Each row was made from one path, in order. Every step used is in the known rows, and no mark comes twice. Write each row's path.
In the rows, zero is written as 128.
Known rows:
v -> h: [134 117  86 116 141 146  87 121 110 152 140 132 158 174  98 113 138 146
 116 160 108 116 130 119 143 104 102 131 114 126 141 129 139 126 132 139
 114 138 104 146 139 118 106  99 124  93  96]
p -> g: [167 123 117 124 116 138 102 131 138 108 144 106 113 114 129 103 121 118
 113 108 147 141 100 117 135 127 143 140  84 120 132 175 128 124 121 106
 126 100 124 139 133 152 125 126 110 155 107]
b -> v: [125 166 126 103 158 153 137 148 141 121 134 145 135 139 103 114 132 154
 104  98 156 151 153 106  89 136 134 119 141  90 132 124 105 118  82 136
  98 122 120 161 149 129 100 134 136 138 135]
e -> a -> s -> r: [153 150 146 108 170 111 187 105 127 156 101 136 115 157 147 159  84 103
 163 114  73 116 185 121 160  32 142 163 183  89  96 101 164 125 129 160
  89 123 118 126 122 155 125 176 120  83 158]
z -> y -> p: [117 100 123 128 126 100 111  94  94  77 115 141 131 170 157  87 107 109
  92 122 139 132 140 111 125 141 134 169  96 112 107 101 133 118 165 134
 111 162 146 132  99  90 121 110 109 114 130]
t -> s -> r -> e -> a -> y -> z -> k: [141 103 145 150 162  76 184  71  72 167 103 225 142 171 199 116  99  95
 116 137  48 111 178 112 169  90 139 187 154 100  97  77 156 120 194 166
  79 170 102 167  94 134 136 136  89  72 123]
z -> y -> p -> g -> u: [142  88 125 130 100 100  88  88 107  82 127 137 129 153 159  83  97  98
  72 107 153 125 125 106 155 146 146 178  90 105 112 119 129 112 149  90
 124 136 160 164 103 124 133 113 105 132 122]
a -> k -> z -> y -> p -> g -> r: [157  86 115 174 114  60 152  86 129 135  99 138 126 143 140  82 109 121
  72 128 118 118 138 116 154 148 160 201  76 129  65  92 140  68  91 101
  97 151 147 114  94 132  88 114 110 164  88]
y -> p: [127 126 128  90 133 128 126 105 114 108 112 116 148 158 112 122  84 121
 126 127 145 137 126 109 104 153 123 118 103  97 128  71 139 142 149 151
 128 148 158 145 143 100 140 130 129 131 108]
t -> s: [113 106 121 114 156 119 123 119  88 144 148 154 154 136 144 121 128 126
 102 149 127 130 134 116 146 107 133 139 159 102 152 103 130 147 147 156
  82 148 112 159 140 143 130 152 103 116 122]
g -> p -> y -> z: [156 131 103 136 123  88  85 108 130 167  94 119 153 180 147 102 106 110
 125 116 148 143 124  72 129 169 162 120  63 143  68  85 144  87 115 145
 141 118 172 118  99 117 158  94 105 133 105]
r -> e -> a: [155 162 159 171 106 143 191 122 110 173 115 160 124 141 189 129 132 119
 179  90  96  74 165 135 126 138 127 122 120  96 121 144 118 120 141 156
 141 147 145 150  87 137 126 138 116 124 117]
e -> a -> s: [139 145 133 123 163 114 184 114 117 173 106 110 135 146 147 142 105 121
 169 108  91 129 189 134 146  62 153 155 173  80  99 118 136 119 117 163
  83 132 143 132 119 170 103 181 122 104 154]
u -> s -> r -> v: [147 106 158  67 136 128 144 116 130 125 135 190 103 194 155 170 155 110
  99 150 109 148 164  92 134  79 116 110 114  98 120 133 152 159 120 140
  85 121  59 111 124 144 137 154 128  75 155]
z -> y -> p -> g -> b -> v -> u -> s: [166 104 136  97 121 121 105  72 104  81 160 149 126 182 141  87 126 125
  57 113 174 138 132  93 118 146 157 173  81 101 107 132 117 119 107 106
 101 127 121 132  95 132 141 147 122 112 147]
b -> v -> t -> s -> r -> e -> a -> y: [138 143 141 130 214 143 168 132 117 155 157 224 137 203 142  89 141 129
  96 110  65 110 166  85 117  74 149 154 167  51  82 118 111 137  92 204
  68 162  70 194 123 146 136 157 112  89 106]
p -> y -> z -> k -> w: [ 96  87  90 160 133  79 130  93 150 173  67 153 149 172 167  58 123 138
  83 115 102 168 152 135 124 167 166 183  76 170  58  92 163  86 154 139
 108 114 167 153 105 142  98  98 128 113 116]
g -> r -> v: [168 124 151 169 139 152 131 145 178 143 112 140  85 134 125 161 160 124
  83 130 130 134 141  74 143 133  91 119 129  85 121 121 130 170 108  96
 124 149 104 141  96 132 110 151 120 140 159]
e -> a -> k -> z: [117 153 139 166 111  68 221  95 114 197  93 134 157 126 121 114 106 137
 158 117  73 106 189 152 122 115 165 169 145 130  78 101 136  73 101 163
  87 129 169 120 116 161  89 147 138 114 125]
z -> k: [120  80 128 143 117  90 135 106 119 127  89 152 125 116 142 104 131 137
 121 139  96 143 144 144 125 122 136 173 100 119 136 124 154 103 138 112
 123 144 148 132  88 150  98 125 131 112 139]
h -> v -> r -> e -> a -> k: [145 132 130 145 141 187 198 165 177 171 100 176 109 172 125 114 133 142
 119 112  66 113 117 104 115 120 134 155  98 115 131  71 158 122  70 164
 146 167  86 135 101 148  86 187 147 122 125]
u -> s -> r -> v -> h -> n: [132  99 141  50 140 139 136 122 130 127 121 194 125 221 147 188 155 113
  81 159 101 142 165  96 126  76 108 111 105 109 121 130 164 145 115 155
  88 118  54 125 122 136 105 142 124  56 116]
e -> a -> s -> r -> v -> b: [164 144 149 122 192 120 203  89 135 155  94 129 117 176 148 164 114 119
 146 140  68 117 204  97 143  34 129 158 165  88 109 133 158 143 128 170
  79 113 100 108 103 156 121 190 113  69 175]
t -> s -> r -> e -> a -> n -> w: [133 112 149 125 161 118 166 113  90 143 122 219 119 151 178 169  95  88
 137 136  70  75 140 102 177  81 125 191 185  85 143  97 163 155 155 151
  83 140 118 170 105 147 149 156  77 100  92]
g -> u -> v -> r -> e -> a -> n: [165 110 149 130 114 169 184 136 146 173 101 204 117 151 171 158 122  92
 151 103  60  88 174  98 173 132 119 153 172 136 134 119 137 112  49  80
 181 136 133 194  75 208 177 187 161 152 125]
s -> r -> e -> a -> n -> w: [155 142 166 141 132 128 184 118 132 129  99 207  84 147 173 181  90  82
 169 111  61  62 140 111 163  94 114 182 156 107 119 119 168 136 141 127
 133 119 130 138  87 130 154 131  97 103  96]
z -> y -> p -> g -> b -> v -> t: [153 117 116 122 153 125  97  99 117  70 145 132 109 187 132  59 122 119
  57 113 154 125 115  88 107 135 142 170  69 100  90 144 107 125 101 137
 107 139 119 158  93 126 137 120 110 126 116]
y -> p -> g -> b -> v: [172 158 124  76 138 144 115 104 128  92 138  90 124 141  88 104  82 138
  89 105 200 143 105  81  91 176 133 116  65  90 132 125 119 143 101 131
 127 109 151 160 134 134 147 138 120 157 117]
y -> z: [126 144 110 139 134 115 146  92 126 155  82 125 146 170 135 129 113 108
 138 129 106 140 155 152 120 143 116 129 137 165  80  70 103 103 137 123
 122 131 130 144 141 112 113 100 145 120 105]
h -> v: [110 145 121 114 138 166 138 150 165 137 125 119 125 155  92 122 133 142
 104 125 123 162 106 106 107 130 122 127 110 127 142  83 147 137 101 150
 123 129 116 161 139 124  74 147 132 107 127]
k -> z -> y -> p -> g: [125 116 147 152 104  73 136  71 105  98 118 109 159 185 156  61 119  86
 110 112 138 115 142 121 139 144 158 183  84 158  78  87 118  83 133 130
  97 121 148 151 114  85 107  99 101 125  94]
v -> r -> e -> a -> y -> z -> k: [163 100 152 189 139 127 203 114 124 166  78 203 126 177 189  95 131 105
 160 107  35  94 166 131 143 127 145 189 115 131  78  91 137 100 132 142
 152 187  97 120  66 140 140 163 139 117 140]
t -> s -> r -> v -> h -> n -> w: [ 86  86 130  86 174 129 126 126 126 130 115 207 147 190 132 173 124 113
  70 175  85 123 135  81 154  75 113 155 144  85 165  79 163 170 156 164
  47 110  77 170 143 127 101 136  71  61 111]
v -> r -> e -> a: [172 131 162 163 128 175 187 148 142 152 110 182 111 164 175 123 139 106
 168 102  72  59 139 123 137 110 126 147 128 124 123 105 135 131 109 146
 171 168  87 117  86 138 161 179 143 131 135]
k -> z -> y -> p -> g -> r: [152 114 153 172 103  85 134  76 121 102 117 114 137 180 153  80 122  79
 101 108 143 104 139 110 152 140 139 186  92 157  67  69 127  92 123 105
 111 139 145 152 102  88 108 109 101 138 100]
g -> b -> v: [150 181 136 112 154 143 144 122 139 128 152 116 107 117  89 134 134 168
  90 118 187 124 127 101 100 164 125 109 123 125 131 155  99 135  61 125
 131 100 123 140 109 153 144 144 135 131 170]
b -> v -> r -> e: [161 148 142 124 164 197 157 168 160 123 125 189 116 170 142 108 149 139
 113  89 127 103 138  96 104 135 130 129 125  91 137 110 107 122  62 135
 138 154  70 146 120 125 130 160 143 154 129]
u -> s -> r: [158 105 151  65 126 126 137 113 115 121 146 186 108 178 151 172 132 102
 121 142 116 128 151 121 143  71 118 122 127 131 110 113 162 139 119 128
 111 132  73 102 130 145 156 151 135  85 139]
k -> w: [ 79 104 129 139 131 117 135  84 133 137 131 123 143 133 111 108 118 155
 130 122 131 121 128 126 124 153 101 145 133 149 137 101 163 146 131 123
 107 115 171 152 155 117 126 128 112 152 150]
s -> r -> e -> a -> k: [174 149 156 143 125 116 196 107 130 152  98 205  93 145 175 151  94 110
 140 117  63  69 154 116 150  94 123 150 128 108 111 118 165 115 141 147
 137 138 106 117  91 130 148 128 117 103 116]

Which path is each row?
[104 117 151 153 110  69 150  69 101 107 110 121 166 192 156  74 123  91
 118 122 128 109 157 126 135 144 149 177 108 162  76  62 118  84 136 141
  98 136 149 145 112  73 108 101 109 110 105] => k -> z -> y -> p
[118 119 104 122 156 146 105 129 138 152 118 135 144 188 108 112 174 155
  82 165 102 152 151  79 126 121 107 113  96  76 154 160 117 157 129 156
  77 118  87 157 126 119  82 110 113  82 127] => r -> v -> h
[140 135 119 134 159 178 156 120 159 130 131 105 134 167  89 135 150 158
 106 155 121 135 119 103  89 124 103 133  98 167 151 109 156 139  98 153
 137 125 106 122 120 128  89 167 131  98 132] => h -> v -> b
[108 155  98  82 165 170 123 154 138 128 120 150 166 180  91 136 135 161
  81 115 142 140 153 109  82 127 119 119 128 102 135 120 123  99  78 153
  99 119 110 180 149 116  54 116 131 107  81] => b -> v -> h -> n
[103  95 127 134 196 142 122 135 143 157 132 168 133 202 136  99 189 130
  70 170  68 141 138  81 122  89 128 122 131  57 125 144  96 183 107 193
  60 137  65 178 119 147 121 152 113  87 116] => r -> v -> t -> s
[180 104 135 104 189 131 150 115 142 135 107 162  90 179 196 157 109 102
 127 129  92 105 143 103 194  58 135 152 138  75 113 115 151 129 120 133
 112 130  69 120 108 130 139 146  95 114 114] => a -> s -> r -> e
[145 139 147 116 198 121 184 112 150 166  97 150 108 199 145 145 117 103
 140 132  37 119 187 101 150  14 139 159 175  60  82 118 145 148 109 187
  68 125  86 143 112 162 122 181 122  63 150] => e -> a -> s -> r -> v -> t
[115 130 135 179 135  58 202  77  87 177  86 152 159 140 142  96 101 119
 157 107  54 158 206 145 127 128 165 191 144 125  46 110 135  88 170 156
  89 155 170 139  97 151  97 135 126  87 160] => e -> a -> y -> z -> k
[188  95 147  89  87 127  98 107 141 130 157 160 112 133 146 150 117  95
  93 115 143 120 122 115 187 100 137 140 117 118 124 150 146 124  96  63
 138  91 113 161 134 192 164 149 123 126 124] => p -> g -> u -> s -> r
[158 119 115 129 120  97  74 132 131 149 122 119 142 153 142 102 116 124
 119 115 162 136 105  57 136 159 169 121  58 117  99 122 160 102 110 148
 145 116 171 107  89 126 167 111  95 138 120] => g -> p -> y
[165  92 169  87 114 135 135  74 137 142 162 202 135 182 136 170 138 114
 115 153  85 109 133 126 155  77 146 152 167 135 119  85 157 136 119 100
 127 116  71  92 128 133 178 175 160  63 150] => v -> u -> s -> r
[197 155 129 112 146 168 119 139 162 101 158 109  91 118  98 105 129 140
  81 105 179 124  92  87 119 144 139 137  84 129 134 178 112 133  52 102
 144  91  92 133 112 172 155 162 128 163 148] => p -> g -> b -> v -> r
[121 131 139 121 128 175 138 117 183 152 141 143 143 167  84 127 138 147
  97 136  96 147  94 110 120 126 143 151 140 131 146  57 146 137  99 128
 130 116 106 148 138 117  96 172 154  83 137] => h -> v -> u
[179 116 151 149 158 173 188 146 145 160 104 171 108 178 188 128 135 105
 167 104  68  70 149 119 158  85 138 158 136  99 114 102 136 129  97 149
 150 168  76 114  87 150 151 195 134 133 137] => v -> r -> e -> a -> s
[147 123 173 112 146 133 141  94 176 120 117 189 108 174 126 157 130 114
  82 156  69 121 131  75 149  88 126 145 155 104 139 105 152 163 144 123
 111  91  65 118 119  98 158 142 134  62 162] => s -> r -> v -> u
[151 135 155 125 152 124 169 104  89 153 134 206 127 158 184 143 106  98
 125 132  86  78 153 102 163  76 120 147 169  93 143  92 155 151 171 171
  97 150  92 165 115 131 156 153  93  88 119] => t -> s -> r -> e -> a
[121 107 110 151 126  84 150  75 120 155  51 147 144 161 146 111 114 115
 132 137  80 152 169 164 117 138 123 164 115 158  86  68 124  85 146 110
 118 143 145 148 111 130  89  98 146 108 115] => y -> z -> k
[199 135 164 196 123 138 178 119 124 164 120 166 103 140 167 144 112 108
 141  87 113  88 155  93 152 156 110 142 121  76  78  95 144 143 143 121
 153 197 150 147  71 126 139 156 105 150 129] => g -> r -> e -> a -> y -> p
[132  96 131 156 137 164 118 157 186 148  99 160 109 167 106 190 160 128
  80 144 113 122 132  83 143 128  84 136 111  89 131  98 144 167 103  96
 106 131 111 155 107 135  69 134  96 117 121] => g -> r -> v -> h -> n -> w
[160 140 167 172 113  84 208  83 119 146  94 207 103 167 198 121 106  92
 133 113  57  55 170 121 163  93 137 183 125 135  84 104 156  87 141 145
 120 137 106 119  74 108 132 111 105  91 114] => s -> r -> e -> a -> k -> z -> y
[161 117 112 117 158 174 173 112 128 122 126 136 129 170 135 137 154 136
 150 156  99 136 181  95  84 124  98 109  84 192 153 153 139 124  88 128
 139 117  98 111 102 172 147 158 138 142 144] => u -> v -> b
[123 113 157 139 135 140 136 102 168 150 123 155 139 164 124 128 170 146
  85 150  90 146 137  88 127 136 148 133 139  82 148 134 108 159 124 124
  97  98  96 131 114 119 123 156 139  86 165] => r -> v -> u
[206 160 146 148 146 151 160 130 139 127 162 134  96 122 131  88 129 139
 102  81 152 114 117  81 130 157 160 155  80 103 105 203 108 125  73 127
 136 109 104 138  82 178 156 167 108 155 155] => p -> g -> b -> v -> r -> e -> a -> y
[146  99 126 144 188 124 161 114 117 179 133 224 120 198 161 111 131 109
 107 160  19  65 137 117 149  40 133 162 155  83  91 103 140 144 107 199
  94 169  66 160 104 164 162 155 119  84  71] => v -> t -> s -> r -> e -> a -> k
[173 114 133 112 165 196 204 158 149 157  98 185 104 200 190 126 141 102
 180 107  51 120 186  91 130  90 126 129 103 125 133 107 137 123  63 143
 136 153  65 138  91 187 148 197 142 154 146] => u -> v -> r -> e -> a -> s
[198 101 164 127  87 112 142  98 119 155 161 185 116 136 181 133 116  94
 113  91 114 110 148 109 197 114 159 157 113  92  94 173 144 116 117  87
 132 109 126 165 105 198 164 157 104 118 130] => p -> g -> u -> s -> r -> e -> a -> y
[167 138 149 157 131  99 171 103 104 142 131 124 135 125 119 109  80 112
 138  86 111 145 162  93 135 135 154 170 123  81  65 118 154 133 160 147
 107 161 172 143 108 147 130 165 107 130 149] => e -> a -> y -> p -> g -> r
[188 113 154 153 138 158 177 134 128 131 120 173 120 171 171  90 111 101
 149  90  83  90 128  95 142 135 151 166  89  97 101 117 141 132 130 154
 156 174  99 123  90 135 167 178 120 145 124] => v -> r -> e -> a -> y -> p -> g
[164 166 142 111 164 167 149 138 157 119 147 134 101 134  87 131 139 157
  89 122 167 107 115  93 107 148 123 124 128 139 131 133 109 139  43 124
 150 117  88 120 103 154 167 171 150 136 181] => g -> b -> v -> r
[138  86 150 100  84 119 121 106 121 172 152 173 145 141 148 169 143 119
 110 130 139 114 158 140 177 124 133 119 158 116 122 114 125 123  86  76
 139 125 140 163 129 194 154 161 147 111 147] => g -> u -> s
[176 113 165 147  95 116 181  95  87 176 144 179 143 157 198 114 118 111
 148  80 112 103 171 112 159 162 162 141  95  60  88 152 122 119 141 138
 127 154 161 169  88 171 147 158 100 125 120] => r -> e -> a -> y -> p -> g -> u -> s
[123 112 143  97 177 117 133 112 117 128 130 187 126 164 148 141 125 110
  70 164  99 135 141  71 157  78 120 139 160  82 157 102 149 175 161 165
  63 127  67 160 134 124 139 148  94  78 143] => t -> s -> r -> v
[165 142 147 156 144 138 195 120 113 183 108 147 119 158 207 135 129 119
 178  94  91  86 177 131 152 105 143 136 130  65 111 139 118 117 123 160
 117 148 131 146  87 153 114 159 103 125 119] => r -> e -> a -> s
[146 128 138 133 144 210 158 173 186 140 117 164 106 186 131 115 150 127
 115 115  94 115  92  97 121 129 118 137  93 130 146  69 148 142  80 150
 163 161  67 147 111 120 104 175 140 124 120] => h -> v -> r -> e
[113 118 121 104 193 173 127 143 163 146 144 174 122 215  96 112 139 117
  77 160  62 132  93  93 125  54 115 147 139 115 121  54 156 165  91 193
  98 150  54 188 143 133 110 164 128  68  90] => h -> v -> t -> s -> r
